What can hang from each mark:
gide: gipalad
gipalad: gide
fiviz: gide medud patu zela
patu: fiviz nabaz sifis
medud: fiviz
zela: fiviz
gomud: patu
nabaz: gide

Each row was made from one small tree. Brackets hold a mark, then the marks that hang from it, in alphabetical order. Every link used is in the known rows. Write each row's tree.
Known rows:
[medud [fiviz patu]]: [ -5.3 -20.8 -13.0  49.1 -27.2   6.6 -29.8 -44.2 -19.8 -14.9  10.7  21.4
  11.7   2.6  18.5   2.4 -52.1]
[patu [nabaz gide] sifis]: [-11.8   8.0  13.1   2.0 -18.1   5.8   2.4  -3.2  -8.4  21.0 -15.2   9.9
   6.0   7.8 -20.6  18.7 -11.1]
[zela [fiviz gide medud [patu nabaz sifis]]]: [  4.8  -4.6  11.0 -37.4  11.9 -27.6  30.4  20.5  16.2   6.3 -19.5  -5.3
  -7.4 -13.9  14.8 -11.4  26.6]
[gomud [patu [fiviz medud zela] [nabaz gide] sifis]]: [ -9.8  20.3  -5.6 -37.4  45.1   7.2  44.2  19.5  14.2  25.2  -7.8  -6.4
 -19.6 -12.1 -31.4  23.3  27.2]
[fiviz [gide gipalad] medud [patu nabaz sifis] zela]: [ 13.9  31.0  -1.8 -40.1  58.3  16.0  27.1  36.7  18.0 -40.7 -33.3 -40.2
  -9.1  20.7  13.6   8.1  26.1]
[gipalad gide]: [  2.3   6.6 -14.3  86.9 -50.6  -1.9 -28.4 -18.2  -1.6  10.1   5.8   5.4
  72.4   1.8  -3.8 -40.2 -52.5]
[patu [fiviz medud zela] nabaz sifis]: [ 32.0  -0.8  25.3 -19.0  36.0   0.7  34.3  -2.6  10.1  12.3 -12.3   2.9
 -10.3 -20.6 -13.1  26.5  14.8]
[zela [fiviz [gide gipalad] medud [patu sifis]]]: [ -4.6  -6.9   8.2 -33.1  -9.0 -27.8 -10.4  22.5   1.0  -4.6  -1.2 -11.7
 -15.1  -1.4  27.0 -25.5  15.2]
[zela [fiviz gide]]: [ -6.8 -26.7  -1.2  36.2 -49.4 -18.7 -21.3  -4.0 -13.7   9.4  23.7  17.7
  30.5  -7.8   9.5 -26.4   7.4]
[nabaz gide]: [-29.1  -1.5   4.2  56.3 -45.2  13.5 -36.4 -10.1 -30.4  13.3  23.8  24.4
  25.7  15.0 -10.5 -14.2 -29.6]
[medud fiviz]: [ -0.1 -22.1   0.5  67.6 -48.3   7.8 -30.5 -46.8 -27.0  -1.8  21.5  37.3
  28.2 -10.2  20.8  -0.3 -54.3]
[fiviz [gide gipalad] patu zela]: [ -6.8   5.9 -33.4  29.2   7.7  25.9 -36.1   9.6  -8.8 -52.3   7.1 -30.7
  17.7  43.2   4.1  -8.2   6.3]
[gomud [patu fiviz sifis]]: [-30.3 -12.2 -10.1  -2.0 -16.3   8.0  -2.0 -11.8   6.7  34.6   2.5   3.4
   8.5 -11.3 -25.7  -6.4 -27.3]
[medud [fiviz [patu nabaz sifis]]]: [  5.7 -11.3  -7.5  12.7  -7.3   0.8  -5.9 -37.5  -7.3  -9.2 -14.5  11.4
  -3.5   0.3  10.0  24.8 -36.3]
[zela [fiviz [gide gipalad] [patu nabaz sifis]]]: [ -2.6  -7.3 -14.4 -28.3 -19.4 -21.4 -18.5   9.2   4.2  -7.3   4.4 -15.9
 -18.1   9.7   4.9  -7.5  27.6]
[zela [fiviz medud [patu sifis]]]: [-11.2 -32.1  10.3 -11.9 -26.9 -26.8   1.3  -3.2  -6.9   9.6   0.1   2.1
   1.1 -20.0  25.4 -18.7  -3.0]
[patu [fiviz [gide gipalad] medud zela] sifis]: [ 25.2   7.4  27.6 -17.9  38.1  -7.8  -6.5  20.0  -1.9  -3.2 -11.2  -8.1
 -12.5   7.1  -2.7   7.4  14.4]
[zela fiviz]: [-15.2 -43.0  -4.1  46.9 -78.6 -12.8 -31.7 -25.4 -23.5  13.8  42.3  23.1
  30.0 -19.8  14.6 -25.7  -8.9]
[patu [fiviz gide zela] nabaz sifis]: [ 33.6   4.4   8.0 -11.4  45.2  -3.0  17.2   4.0   9.8   3.9 -23.2  -5.2
  -3.0   7.7 -34.5  35.7  31.3]
[zela [fiviz gide medud patu]]: [ -5.2 -13.3   5.4  -0.8  -8.5 -20.9   6.2  14.1   3.3   0.2   5.7   4.8
   8.2 -11.7  23.4 -34.4  11.8]

Which tree is each row?
[ 10.9  31.9  22.9 -11.8   4.9  12.5  -6.3   6.3   8.1  20.0  44.1  22.4
 -43.1 -11.3 -14.9 -12.6   7.5] => [patu [fiviz medud] [nabaz [gide gipalad]]]
[ -8.9 -32.7 -12.0  -7.3 -37.0 -20.5  -7.5 -16.5  -3.5   6.3   5.5  -2.2
  -2.1  -9.7   3.6  -0.1   9.2] => [zela [fiviz [patu nabaz sifis]]]
[ 38.3  25.1  23.1 -40.1  54.1   0.3  22.9  22.6  18.0  -2.2 -13.0 -11.6
 -26.5  -2.0 -12.0  19.7  34.4] => [patu [fiviz [gide gipalad] medud zela] nabaz sifis]
[-13.2 -30.0   2.6  10.2 -37.3 -15.4  -3.6  -8.0  -6.0   5.0  24.0  10.2
   7.1 -24.2  28.2 -33.7  -5.2] => [zela [fiviz medud patu]]
[  2.5  -0.9  -5.8   5.7   4.9  -5.4  -9.0 -26.3 -14.4  -6.7 -15.3  12.7
 -16.7  11.3   1.1  32.7 -23.6] => [medud [fiviz [patu [nabaz gide] sifis]]]
[  2.1  13.1   3.5 -22.2  51.3   9.4  38.2  18.5  -0.7 -19.2 -32.8 -21.3
  -5.6  10.5   1.1  26.8  18.4] => [fiviz medud [patu [nabaz gide] sifis] zela]
[-10.8   6.8   6.4   5.1  -5.3  28.0  28.7  -6.6  21.6  -2.1   1.0   3.9
  11.3 -17.4  16.3 -29.5 -33.8] => [fiviz medud [patu nabaz]]
[  4.0   4.2   5.8 -47.2   1.4 -22.6   8.9  24.4  14.0  -3.5  -2.4 -13.6
 -24.0  -6.6  21.2 -17.7  28.8] => [zela [fiviz [gide gipalad] medud [patu nabaz sifis]]]
[-16.3  18.4 -25.9 -30.1  20.6  13.1   4.5  10.2   3.9  14.1  11.7 -15.3
 -27.8   6.7 -38.8  26.8  28.5] => [gomud [patu [fiviz zela] [nabaz [gide gipalad]] sifis]]
[-16.1  20.1  -5.0  27.4 -45.8  28.9 -28.0  -6.5  -9.0   3.2  39.2  13.5
  -0.6   8.5  -9.6 -11.5 -12.3] => [patu [nabaz [gide gipalad]]]
[  0.8  20.1  -8.8   5.7  33.4  23.7  -2.2  27.9   3.0 -47.0  -1.8 -28.0
  10.0  22.9  24.3 -20.3   8.2] => [fiviz [gide gipalad] medud patu zela]
[ 13.7  -8.2 -22.6  44.8  24.0   3.9 -13.7 -18.3 -20.1 -40.5  -9.8   2.5
  18.4  22.9  12.3  22.6  -7.4] => [medud [fiviz gide patu zela]]
[-37.1   0.4 -20.2  -4.0 -28.3  26.3  27.0  -7.3  17.4  24.9  -8.6  -4.1
  25.6 -15.5 -15.6  -3.3 -26.0] => [gomud [patu nabaz sifis]]
[ 25.6  24.6  23.3 -39.2  44.1  -3.2   7.3  17.4  -3.0   6.6   3.7  -3.9
 -47.8   3.2 -19.5  33.3  37.7] => [patu [fiviz medud zela] [nabaz [gide gipalad]] sifis]
[-18.7   9.1   7.7 -25.9  22.7   2.2  28.3  18.0  23.1  34.2 -17.6   1.1
   4.2 -15.0 -16.6 -14.6 -12.7] => [gomud [patu [fiviz gide medud] sifis]]
[ 21.4  17.4  16.0 -28.3  11.3  -0.4 -10.6   4.1  18.1  15.2  -3.9   0.3
 -25.8   6.2 -27.1   7.5   6.4] => [patu [fiviz [gide gipalad]] nabaz sifis]
[ 24.1   0.8 -17.4   8.6  44.5  -2.2  10.3 -11.1  -7.7 -34.4 -34.8  -7.5
   2.8  20.4   3.8  46.2   7.6] => [medud [fiviz gide [patu nabaz sifis] zela]]
